Every row comes from one small tree of marks. The marks that hang from a mark follow it in brackets, in the order of their numbers. Every link used is in the known rows. Which tree was each row made from?
Known rows:
J_824[J_305[J_128 J_292 J_906]]: [ 2.310  1.148 -2.264 -0.843  0.230  0.732 -0.726  0.158 -0.316  0.770
  0.613  0.514  4.335 -1.184 -1.549  1.862  2.118 -1.429 -0.417 -2.289
 -0.104  0.016 -0.633]
J_305[J_128 J_292 J_824 J_906]: [ 2.176  2.232  0.048 -0.325  0.413  0.352 -0.323  0.449 -0.830  1.044
 -0.454  1.123  6.762 -1.329 -1.719  1.629  1.544 -1.636 -0.298 -2.963
 -1.145  0.031 -2.635]
J_563[J_305[J_292 J_824 J_906]]: [ 1.504  0.925 -2.252 -1.217  0.285  0.313  0.821 -0.088 -0.439  1.823
  0.346  0.256  4.379 -1.372 -1.183  1.897  1.287 -1.106 -0.093 -1.974
 -0.301 -0.280 -2.077]
J_824[J_305]: [ 1.242 -0.156 -3.403 -0.930 -0.401  0.841 -0.335 -0.394  0.173 -0.189
  1.065  0.228  1.639 -1.068 -0.904  2.210  2.161 -0.392 -0.369 -1.266
 -0.193  0.264  0.456]
J_824[J_305[J_128 J_292]]: [ 1.985  1.140 -2.646 -0.973  0.038  0.839 -0.037 -0.385  0.406  0.224
  0.331  0.582  3.384 -1.067 -1.302  2.112  2.178 -0.650 -0.315 -1.884
 -0.696  0.085 -0.325]
J_106[J_102]: [-0.259 -0.476 -1.848 -0.495 -0.670  0.610 -0.718  0.422  0.195 -0.480
 -0.186  0.113  2.250 -0.569 -0.338  2.169  1.792  0.004 -0.277 -0.984
 -0.317  0.092 -0.259]
J_573[J_368]: [ 1.112  0.322 -2.145 -0.838 -0.254  0.717 -0.310  0.655 -0.447 -0.718
  0.557  0.887  1.340 -0.993 -1.074  1.875  1.166 -0.330 -0.557 -2.134
  0.163  0.430 -0.322]
J_368[J_305[J_824 J_906] J_573[J_102]]: [ 2.407  0.093 -1.925 -2.175  0.142  0.402  0.542 -0.864 -1.402  0.824
  1.003  0.850  3.548 -2.236 -1.543  2.410  1.893 -1.748 -0.312 -3.029
 -0.170  0.521 -0.831]
J_563[J_305[J_128 J_292 J_824 J_906]]: [ 2.152  1.769 -1.696 -1.002  0.500  0.286  0.309 -0.154 -0.384  1.887
 -0.335  0.618  4.548 -1.318 -1.558  1.866  1.472 -1.419 -0.218 -2.281
 -0.726 -0.175 -2.595]
J_305[J_292]: [ 0.353  0.265 -2.062 -0.814 -0.291  0.639  0.766  0.415  0.151 -0.363
  0.190  0.543  4.004 -0.998 -0.612  2.067  1.316 -0.055 -0.198 -2.034
 -1.055  0.083 -0.425]
J_368[J_106 J_305 J_573[J_102]]: [ 0.273 -0.292 -2.671 -2.290  0.018  0.340  0.470 -1.626 -1.230 -0.736
  0.406  0.421  2.168 -1.711 -0.528  2.817  1.175 -0.681 -0.481 -3.723
 -0.007  0.420  0.622]
J_368[J_106 J_305[J_292] J_573]: [-0.123  0.670 -2.099 -2.080  0.254  0.296  1.407 -1.293 -1.073 -0.467
  0.777  0.007  3.960 -1.556 -0.011  2.851  0.880 -0.197 -0.295 -3.377
  0.099 -0.078  0.640]
J_824[J_305[J_128]]: [ 1.963  0.669 -2.835 -0.742 -0.204  0.835 -0.730 -0.460  0.203 -0.135
  0.424  0.577  1.806 -1.005 -1.296  2.158  2.343 -0.732 -0.480 -1.615
 -0.604  0.354 -0.036]
J_160[J_305[J_128 J_292 J_824 J_906]]: [ 2.259  2.680 -0.658 -0.767  0.227  0.501 -0.150 -0.062 -0.851  0.236
 -1.143  0.962  4.871 -1.622 -1.583  1.906  2.495 -1.030 -0.174 -1.847
 -0.798 -0.212 -2.428]
J_305[J_128 J_292]: [ 1.191  1.356 -1.373 -0.564 -0.081  0.624  0.199  0.335  0.223 -0.268
 -0.649  0.981  4.186 -0.922 -1.127  1.995  1.571 -0.466 -0.360 -2.423
 -1.587  0.186 -1.008]
J_440[J_128]: [-0.239 -0.143 -0.460 -0.422 -1.582  0.357 -0.510  0.052  0.311 -0.675
  0.302  0.452  3.388 -1.093 -0.964  1.749  1.367 -1.044 -0.234 -1.180
 -1.229  0.491  0.590]
J_824[J_305[J_128 J_906]]: [ 2.236  0.685 -2.455 -0.603 -0.014  0.716 -1.512  0.011 -0.518  0.380
  0.685  0.510  2.732 -1.139 -1.540  1.906  2.257 -1.509 -0.569 -2.012
 -0.016  0.292 -0.364]
J_305[J_906]: [ 0.609 -0.321 -1.866 -0.391 -0.309  0.490 -1.032  0.906 -1.004 -0.134
  0.652  0.433  3.243 -1.066 -0.950  1.864  1.419 -1.173 -0.499 -2.272
 -0.113  0.345 -0.405]
J_160[J_305[J_292 J_824 J_906]]: [ 1.589  1.807 -1.203 -0.966  0.069  0.524  0.313  0.017 -0.913  0.168
 -0.440  0.599  4.740 -1.678 -1.214  1.980  2.338 -0.692 -0.052 -1.498
 -0.367 -0.300 -1.914]
J_102[J_106]: [-0.075  0.442 -3.224 -0.648 -0.602  0.998 -1.868 -0.359 -0.781 -0.454
  0.164  1.046  2.854 -0.991 -0.755  2.582  1.497  0.402 -0.608 -2.347
 -1.206  0.394 -0.325]
J_906[J_305[J_292]]: [ 0.116  0.371 -2.214 -0.723 -0.064  0.293  0.672  0.256  0.110 -0.429
 -0.020  0.400  1.574 -1.016 -1.125  1.838  1.417 -0.455 -0.277 -2.288
 -1.689  0.303  0.136]
J_305[J_128 J_824]: [ 1.717  1.698 -0.698 -0.183 -0.122  0.485 -0.365 -0.337 -0.170 -0.044
 -0.830  1.189  3.543 -1.106 -1.389  2.000  1.845 -0.804 -0.377 -2.077
 -1.712  0.457 -1.881]
J_368[J_106 J_573[J_102]]: [-0.088 -0.143 -2.188 -1.586 -0.274  0.308 -0.388 -1.290 -0.941 -1.197
 -0.397  0.692  2.472 -1.371 -0.795  2.459  1.164 -0.507 -0.462 -3.562
 -0.075  0.512  0.190]
J_368[J_106 J_305[J_292 J_906]]: [-0.293  0.300 -1.771 -1.281  0.382  0.327  0.253 -0.118 -1.580  0.017
  0.791 -0.110  4.897 -1.270 -0.095  2.333  0.567 -0.917 -0.468 -3.638
  0.236 -0.225 -0.046]
J_160[J_305[J_824]]: [ 1.175  1.374 -1.802 -0.858 -0.362  0.614  0.318 -0.592 -0.374 -0.716
 -0.710  0.663  2.104 -1.491 -0.951  2.250  2.564 -0.025 -0.122 -0.773
 -0.851  0.052 -1.313]
J_563[J_305]: [ 0.607 -0.264 -3.561 -1.192 -0.314  0.495  0.470 -0.266  0.221  0.424
  0.340  0.151  0.798 -0.983 -0.698  2.280  1.472 -0.261 -0.294 -1.316
 -0.557  0.117 -0.485]

Which tree is each row?
[ 1.893  1.207 -2.040 -1.998  0.164  0.521  1.378 -0.708 -0.363  0.117
  0.598  0.649  3.473 -1.669 -0.922  2.695  1.836 -0.654 -0.283 -2.630
 -0.934  0.248 -0.015]
J_368[J_305[J_128 J_292] J_573]
[ 1.289  1.993 -0.919 -0.451  0.297  0.165  0.495 -0.209  0.053  0.159
 -0.894  0.952  2.840 -1.160 -1.713  1.692  1.632 -0.957 -0.271 -2.621
 -2.353  0.340 -1.364]
J_906[J_305[J_128 J_292 J_824]]
[ 1.008 -0.205 -2.619 -1.867  0.170  0.627 -0.172 -0.397 -1.149 -0.729
  0.271  0.970  1.313 -1.398 -1.058  2.166  0.745 -0.831 -0.710 -3.862
  0.447  0.452 -0.251]
J_573[J_102 J_368[J_106 J_305]]
[ 0.082  0.355 -1.814 -1.304  0.129  0.527 -0.300  0.008 -1.028 -0.582
  0.475  0.173  1.768 -0.911 -0.238  2.282  0.721 -0.232 -0.587 -2.686
  1.082 -0.031 -0.001]
J_573[J_368[J_106[J_102] J_305]]
[ 0.787  1.246 -1.668 -0.549  0.090  0.239  0.158  0.198  0.154 -0.374
 -0.696  0.781  1.726 -0.958 -1.476  1.787  1.576 -0.798 -0.399 -2.577
 -2.138  0.391 -0.353]
J_906[J_305[J_128 J_292]]
[ 2.692  1.412 -2.628 -1.804  0.204  1.034 -1.301 -0.753 -1.228  0.419
 -0.111  2.053  2.419 -1.700 -2.054  2.294  1.500 -0.819 -0.781 -3.726
 -0.805  0.615 -1.830]
J_573[J_102[J_106] J_368[J_305[J_128 J_824]]]
[ 2.104  0.766 -1.868 -1.609  0.120  0.381 -0.097 -0.363 -1.282  0.309
  0.971  0.585  2.910 -1.729 -1.163  2.535  1.898 -1.527 -0.525 -2.789
 -0.176  0.457 -0.031]
J_368[J_305[J_128 J_906] J_573]
[ 1.461  0.278 -3.315 -1.449 -0.306  1.083 -1.812 -0.104 -0.957 -0.404
 -0.108  1.836  1.740 -1.312 -1.779  2.104  1.324 -0.309 -0.761 -3.343
 -0.321  0.673 -0.983]
J_573[J_102[J_106] J_368]
[ 1.001  0.003 -3.190 -1.745 -0.522  0.800 -1.029 -1.025 -0.728 -0.461
  0.059  1.346  2.393 -1.576 -1.408  2.610  1.908 -0.268 -0.470 -2.872
 -0.813  0.713 -0.197]
J_368[J_573[J_102[J_106]]]
[ 2.317  0.244 -2.596 -2.189 -0.063  0.574  0.455 -1.086 -0.517 -0.197
  0.269  1.098  1.704 -1.815 -1.453  2.660  2.102 -1.114 -0.476 -2.963
 -1.002  0.745 -0.053]
J_368[J_305[J_128] J_573[J_102]]
[ 2.173  2.234 -0.862 -0.538 -0.015  0.475 -0.872 -0.155 -1.058 -0.102
 -1.092  0.941  3.257 -1.562 -1.591  1.958  2.652 -1.108 -0.313 -1.535
 -0.651  0.062 -2.122]
J_160[J_305[J_128 J_824 J_906]]
[ 1.708  1.062 -2.463 -1.068  0.283  0.382 -0.034  0.242 -0.263  1.370
 -0.108  0.437  3.526 -1.104 -1.337  1.917  1.387 -1.269 -0.346 -2.304
 -0.469 -0.120 -1.638]
J_563[J_305[J_128 J_292 J_906]]
[ 1.983  2.676 -1.033 -0.895  0.055  0.598  0.529 -0.553 -0.115 -0.313
 -1.423  1.026  3.871 -1.496 -1.328  2.135  2.584 -0.218 -0.079 -1.398
 -1.434 -0.139 -2.145]
J_160[J_305[J_128 J_292 J_824]]
[ 1.551  1.349 -0.946 -0.403  0.158  0.493 -0.731  0.930 -0.703  0.387
 -0.262  0.885  5.448 -1.067 -1.427  1.721  1.457 -1.424 -0.466 -2.959
 -0.838  0.112 -1.411]
J_305[J_128 J_292 J_906]
[ 1.639  0.271 -2.788 -1.049  0.050  0.763 -0.231  0.187 -0.371  0.680
  1.313  0.154  4.206 -1.249 -1.174  1.912  1.938 -1.122 -0.300 -2.011
  0.331 -0.072 -0.155]
J_824[J_305[J_292 J_906]]
[ 1.614  0.349 -1.712 -1.712  0.455  0.462 -0.491 -0.301 -1.815  0.130
  0.365  1.034  2.952 -1.666 -1.460  1.907  0.712 -1.571 -0.673 -4.190
  0.743  0.350 -1.320]
J_573[J_102 J_368[J_106 J_305[J_824 J_906]]]
[ 2.104  1.317 -1.875 -0.808  0.205  0.270 -0.422 -0.269 -0.596  1.566
 -0.252  0.603  2.948 -1.259 -1.554  1.918  1.611 -1.527 -0.372 -2.023
 -0.602  0.091 -2.284]
J_563[J_305[J_128 J_824 J_906]]
[ 1.386 -0.157 -3.743 -2.460 -0.243  0.837 -0.153 -1.363 -1.004 -0.025
  0.850  1.073  2.057 -1.934 -1.142  2.998  1.901 -0.430 -0.499 -3.064
 -0.786  0.625  0.256]
J_368[J_305 J_573[J_102[J_106]]]
[ 2.350 -0.121 -2.509 -2.023  0.278  0.762  0.218  0.629 -1.038  0.359
  0.847  1.150  2.890 -1.675 -1.690  1.832  1.138 -1.466 -0.564 -3.524
  0.346  0.364 -0.897]
J_573[J_102 J_368[J_305[J_292 J_906]]]
[ 0.638  1.102 -1.450 -0.657  0.138  0.198  0.988 -0.131 -0.019  0.121
 -0.217  0.588  2.659 -1.219 -1.339  1.780  1.458 -0.634 -0.149 -2.259
 -1.971  0.255 -0.847]
J_906[J_305[J_292 J_824]]
[-0.937  0.251 -1.489 -1.122 -0.307  0.222 -0.648 -0.961 -0.763 -0.988
 -0.334 -0.060  2.888 -0.871 -0.069  2.584  1.224  0.009 -0.337 -2.390
  0.629  0.037  0.322]
J_368[J_106[J_102] J_573]
[ 0.113  0.226 -1.975 -1.742  0.228  0.156 -0.016 -0.924 -2.001 -0.255
  1.151 -0.087  3.333 -1.629 -0.260  2.704  0.955 -1.063 -0.540 -3.581
  0.806  0.138  0.649]
J_368[J_106 J_305[J_906] J_573]
[ 1.384  2.107 -0.950 -1.299  0.652  0.460  0.462 -0.406 -1.095 -0.034
  0.011  0.850  3.872 -1.308 -0.929  2.131  0.657 -0.621 -0.533 -3.584
  0.086 -0.015 -1.300]
J_573[J_368[J_106 J_305[J_128 J_292 J_824]]]
[ 1.790  2.293 -0.407 -0.471  0.174  0.497  0.546 -0.188  0.079  0.390
 -0.881  1.196  5.545 -1.174 -1.391  1.904  1.652 -0.671 -0.181 -2.405
 -1.849  0.116 -2.256]
J_305[J_128 J_292 J_824]
[ 2.373  0.698 -2.785 -2.142  0.131  0.693 -1.329 -0.951 -1.681  0.548
  0.478  1.364  3.193 -1.993 -1.750  2.700  2.006 -1.526 -0.700 -3.801
 -0.591  0.654 -0.573]
J_368[J_305[J_128 J_906] J_573[J_102[J_106]]]
[ 1.700  1.520 -1.635 -0.614 -0.193  0.579 -1.199  0.264 -0.932 -0.639
 -0.880  0.769  2.184 -1.343 -1.354  2.022  2.580 -0.936 -0.441 -1.560
 -0.470  0.132 -1.148]
J_160[J_305[J_128 J_906]]
[ 1.384  0.361 -1.986 -1.815  0.284  0.570  0.062 -0.744 -1.245 -0.285
  0.111  1.095  2.216 -1.559 -1.266  2.104  0.779 -0.959 -0.607 -3.859
  0.256  0.397 -1.043]
J_573[J_102 J_368[J_106 J_305[J_824]]]
[ 1.234 -0.214 -2.302 -1.796  0.303  0.540 -0.726 -0.008 -1.719 -0.334
  0.537  0.927  2.157 -1.492 -1.269  1.981  0.662 -1.435 -0.790 -4.205
  0.943  0.387 -0.522]
J_573[J_102 J_368[J_106 J_305[J_906]]]
[ 2.548  1.456 -2.399 -2.192  0.104  0.704 -0.270 -1.843 -1.068  0.552
 -0.026  1.606  3.266 -2.079 -1.729  2.842  2.138 -0.908 -0.481 -3.357
 -1.412  0.652 -1.230]
J_368[J_305[J_128 J_824] J_573[J_102[J_106]]]
[-0.299  1.032 -1.296 -1.148  0.311  0.385  0.086 -0.545 -0.552 -0.197
 -0.522 -0.002  4.232 -0.801  0.031  2.557  1.024 -0.281 -0.416 -2.969
 -0.343 -0.351 -0.437]
J_368[J_106[J_102] J_305[J_128 J_292]]
